What can hang from each mark
fota: lisasab sutan zubev
puvir: pumo
bikuzud: zubev
zubev: banan lisasab
bobo: pumo
lisasab: fedi fota
sutan: fedi
lutas: zubev
kosu: zubev
pumo: zubev

Known rows, with every way that one mark hangs from another
(lutas (zubev banan (lisasab (fota (sutan fedi))))): [-19.9 -37.2 -26.0 -12.0 -22.5  -5.5  21.4  38.5   7.4  19.3 -11.6  23.3
  -4.3   0.1 -14.3  -4.7  50.4 -76.5 -25.6  23.9   1.8]
(lutas (zubev banan lisasab)): [-26.9  -6.7 -30.4   9.0 -18.5   0.4  14.6  43.6  -2.2  20.9 -16.6   7.4
  16.5  -1.8 -17.7 -13.1  47.0 -62.3 -10.0   4.4  11.9]
(bobo (pumo zubev)): [-36.6 -13.0 -48.5  -4.5  -9.9  -0.4  19.4  26.4  -2.1  21.1 -10.9  18.4
   4.2 -15.6 -34.2 -12.5 -15.8 -51.3  -3.6 -18.8   3.3]
(pumo (zubev banan (lisasab fedi (fota sutan)))): [-20.9 -58.9 -30.2 -27.6 -25.7   1.8  32.9  22.7   6.2  26.2  -7.4  16.4
   8.1 -12.5  -2.6  -7.8  13.7 -83.9 -22.3  28.1  10.9]
(lutas (zubev banan (lisasab fedi fota))): [-32.1 -54.1 -22.1 -21.5 -26.9   1.5  27.8  44.1   0.9  27.9  -3.1  15.0
  24.3 -10.4 -14.9 -14.7  46.0 -82.7  -6.1  24.7  12.6]
(fota lisasab): [-19.8  -0.6 -36.5   4.7 -21.8   4.5  -1.0  33.6   4.8  15.1 -20.4  21.4
  26.7  -4.8  -5.5 -13.2  -4.2 -40.5  -1.1 -15.5  19.3]
(zubev (lisasab fedi)): [-18.3 -23.7 -27.9  -1.7 -35.5   6.9   5.5  28.0  -4.3  15.1  -6.6  14.3
  34.0  -8.1  -8.3 -15.0  -1.8 -64.7   4.6  16.6  19.5]
(zubev (lisasab fedi (fota sutan))): [-15.0 -59.6 -21.4 -16.6 -30.2   5.9  11.9  13.7   6.9  13.6 -10.5  14.1
  23.4  -7.0  -4.9  -9.5   4.2 -69.7  -8.9  22.6  13.7]
(lutas (zubev banan (lisasab fedi))): [-29.5 -19.2 -29.9  -2.3 -35.5   1.6  23.1  40.9  -3.6  19.7  -5.1  13.6
  19.2  -9.7 -16.8 -14.1  48.1 -79.8  -8.1  22.1  13.2]
(puvir (pumo (zubev (lisasab (fota (sutan fedi)))))): [-22.3 -39.6 -42.6 -18.9 -16.3 -27.8   7.5  30.2   7.6  11.7  -2.7  13.8
  12.4  -3.9 -40.4  -6.6  -2.8 -64.8 -16.7  19.3  -0.4]
(lisasab fedi (fota sutan (zubev banan))): [-19.0 -61.1 -28.4 -20.5 -34.6   4.2  30.1  22.7   6.4  27.0  -7.4  25.6
 -21.0 -11.9  -0.5  -4.6   4.7 -66.8 -37.3  13.8  12.8]
(zubev banan (lisasab fota)): [-14.7 -42.6 -17.7  -9.2 -15.4   4.6  17.0  42.9   4.1  28.8 -26.5  14.1
  24.0  -0.5   0.4 -13.9  10.6 -52.7 -10.6  10.5  16.7]
(bobo pumo): [-29.4 -12.3 -35.9   7.5 -17.4   2.4  15.3  25.5  -0.6  11.6 -20.7  17.9
   4.9  -8.9 -28.1 -13.1 -11.6 -40.3  -4.7 -18.2   5.9]
(lutas (zubev banan (lisasab fedi (fota sutan)))): [-25.7 -56.7 -21.6 -16.5 -29.0  -1.2  31.0  26.9   7.0  18.3  -6.5  11.3
   7.1  -6.6 -13.2  -8.1  51.0 -85.2 -20.4  26.9   7.3]
(bikuzud (zubev banan lisasab)): [-20.9 -12.0 -35.3   7.8 -27.1   9.9  12.8  46.2  -2.6  21.6 -34.9   1.9
  20.2  -1.0 -29.4 -17.0  20.4 -66.3 -11.5  -0.6  13.1]
(bobo (pumo (zubev lisasab))): [-25.6 -16.9 -43.8   5.7  -9.2  -2.3  26.7  23.2  -1.7  16.8  -8.8   8.2
  29.2  -8.6 -35.1 -13.0 -12.8 -56.1   2.8  -3.8   4.7]
(zubev banan (lisasab fedi (fota sutan))): [-12.9 -58.8 -15.8 -15.8 -33.4   4.8  29.1  21.3   9.6  18.2 -15.7  17.3
   8.9  -5.3   4.6  -8.8  16.8 -73.2 -22.8  30.5  11.7]
(kosu (zubev banan)): [-23.4  -3.9 -50.7  -7.4 -19.6   9.7   8.5  36.1   0.9  34.8 -12.2  27.8
 -10.2 -17.5  -4.3  -4.3  14.2 -44.5 -11.4 -16.1  20.2]
(pumo (zubev banan (lisasab fedi fota))): [-25.9 -55.4 -31.3 -32.1 -23.8   2.6  28.1  40.3   0.3  36.1  -3.3  19.1
  24.9 -15.2  -3.2 -15.9   7.5 -82.1  -8.4  25.4  16.0]
(zubev banan (lisasab fedi)): [-17.2 -21.6 -24.5  -1.3 -39.0   6.0  21.2  34.5  -2.4  19.6 -12.3  18.2
  20.3  -6.8   0.2 -13.6  14.4 -67.8  -9.9  24.2  15.9]

Rows
[-15.2 -31.5 -33.9   3.3 -37.0   4.2  14.1  23.4  -4.9  20.8   4.1  12.3
  28.3  -9.7 -15.3 -11.1  -9.3 -63.4  -2.8  16.2  21.0]
(fota (zubev (lisasab fedi)))
[-15.4 -45.3 -36.9 -17.6 -24.7  -1.5   4.7  26.0   4.9  25.8  -7.4  32.7
 -18.8  -6.3 -12.0  -1.9 -12.0 -54.3 -28.6   2.2   8.2]
(lisasab (fota (sutan fedi) zubev))
[-20.1 -61.4 -26.9 -17.7 -37.9   8.9  31.3  29.3   7.8  19.2 -25.5   5.9
  11.8  -5.8 -24.7 -12.6  28.4 -89.6 -23.3  22.9   9.0]
(bikuzud (zubev banan (lisasab fedi (fota sutan))))
[-23.8 -44.4 -28.0 -12.7 -19.7   8.5  17.3  49.5   1.6  29.0 -34.8   2.4
  27.0  -2.2 -27.3 -17.8  19.4 -69.3 -11.7   1.9  13.1]
(bikuzud (zubev banan (lisasab fota)))
[-12.0   1.5 -38.2   1.9 -33.4  -1.5   1.4  23.0  11.0   6.0 -15.7  35.8
   1.2  -2.2  -3.0  -5.8   1.6 -51.7 -18.6   1.8   7.1]
(fota lisasab (sutan fedi))
[-16.4 -45.3 -35.8 -15.4 -26.8   3.1   4.3  33.3   6.2  17.5 -23.6  14.4
  15.3   2.4 -34.8  -9.9  10.8 -77.6 -14.1  12.3   5.4]
(bikuzud (zubev (lisasab (fota (sutan fedi)))))
[-16.5 -19.5 -35.4  -0.9 -41.5   2.2  34.4  33.5   4.2  22.9  -4.2  26.8
   7.9 -13.7  -3.4  -9.3   3.2 -59.9 -20.9   8.5  17.7]
(fota (lisasab fedi) (zubev banan))
[-15.3 -40.4 -34.2 -23.2 -19.2  -3.4  22.4  35.4   8.4  27.8 -12.3  28.4
  -2.0  -4.9  -2.8  -4.9  11.3 -75.0 -27.0  25.3   2.8]
(pumo (zubev banan (lisasab (fota (sutan fedi)))))
[-11.6 -25.3 -35.6   5.5 -43.2   1.5  37.6  15.1  10.5  12.6  -5.8  24.9
  -8.5  -9.3  -0.3  -2.9   9.5 -62.6 -35.9  12.2  13.0]
(fota (lisasab fedi) sutan (zubev banan))
[ -1.9 -14.9 -34.1  13.8 -34.0  -3.5  24.4  26.1   3.8  16.6 -10.4  24.0
 -13.2   2.1  -5.2  -2.2   8.5 -58.4 -36.0  24.5   6.9]
(fota (sutan fedi) (zubev banan lisasab))
[ -6.5 -38.7 -41.9 -18.3 -21.6   1.4  24.9  27.6  12.9  28.9  -4.2  32.0
  -7.3  -9.6  -3.0   3.1  22.3 -64.8 -20.5  20.4  10.5]
(kosu (zubev banan (lisasab (fota (sutan fedi)))))
[-12.6  -7.6 -36.8  10.3 -25.8   2.5  24.8  36.6   5.5  22.9 -15.0  22.1
   5.5  -5.4  -3.1  -8.6   1.9 -42.6 -23.4  -6.8  16.9]
(fota lisasab (zubev banan))
[ -7.6 -39.6 -21.1 -12.4 -25.8  -1.7  17.9  32.6   9.9  19.3 -22.1  27.9
  -2.4   2.1   3.7  -5.5  14.3 -64.6 -28.5  27.0   6.0]
(zubev banan (lisasab (fota (sutan fedi))))
[-26.2 -57.6 -27.9 -22.8 -34.7   9.5  26.4  46.5   0.4  27.5 -20.6   8.6
  28.7  -8.4 -26.0 -17.7  21.5 -87.5  -9.3  20.7  13.9]
(bikuzud (zubev banan (lisasab fedi fota)))
[-24.3 -58.2 -28.2 -24.7 -31.7   5.0  26.8  40.5  -0.2  37.0  -4.8  28.0
  -4.3 -15.1  -3.8 -11.3  -0.4 -63.2 -23.6  10.8  18.1]
(lisasab fedi (fota (zubev banan)))
[-21.1 -51.2 -32.5  -6.3  -7.2  -4.6  50.7  18.1  11.0  18.5 -17.9   9.0
   3.7  -6.2 -23.2  -7.2   5.5 -65.0 -24.0   9.3  -2.1]
(bobo (pumo (zubev banan (lisasab (fota sutan)))))
[ -9.3 -15.4 -30.9  14.2 -24.2   2.8  21.1  35.8  -1.7  26.4 -15.3  10.3
  11.8  -1.5  -7.1  -9.1   0.9 -47.7 -18.8   5.6  17.6]
(fota (zubev banan lisasab))
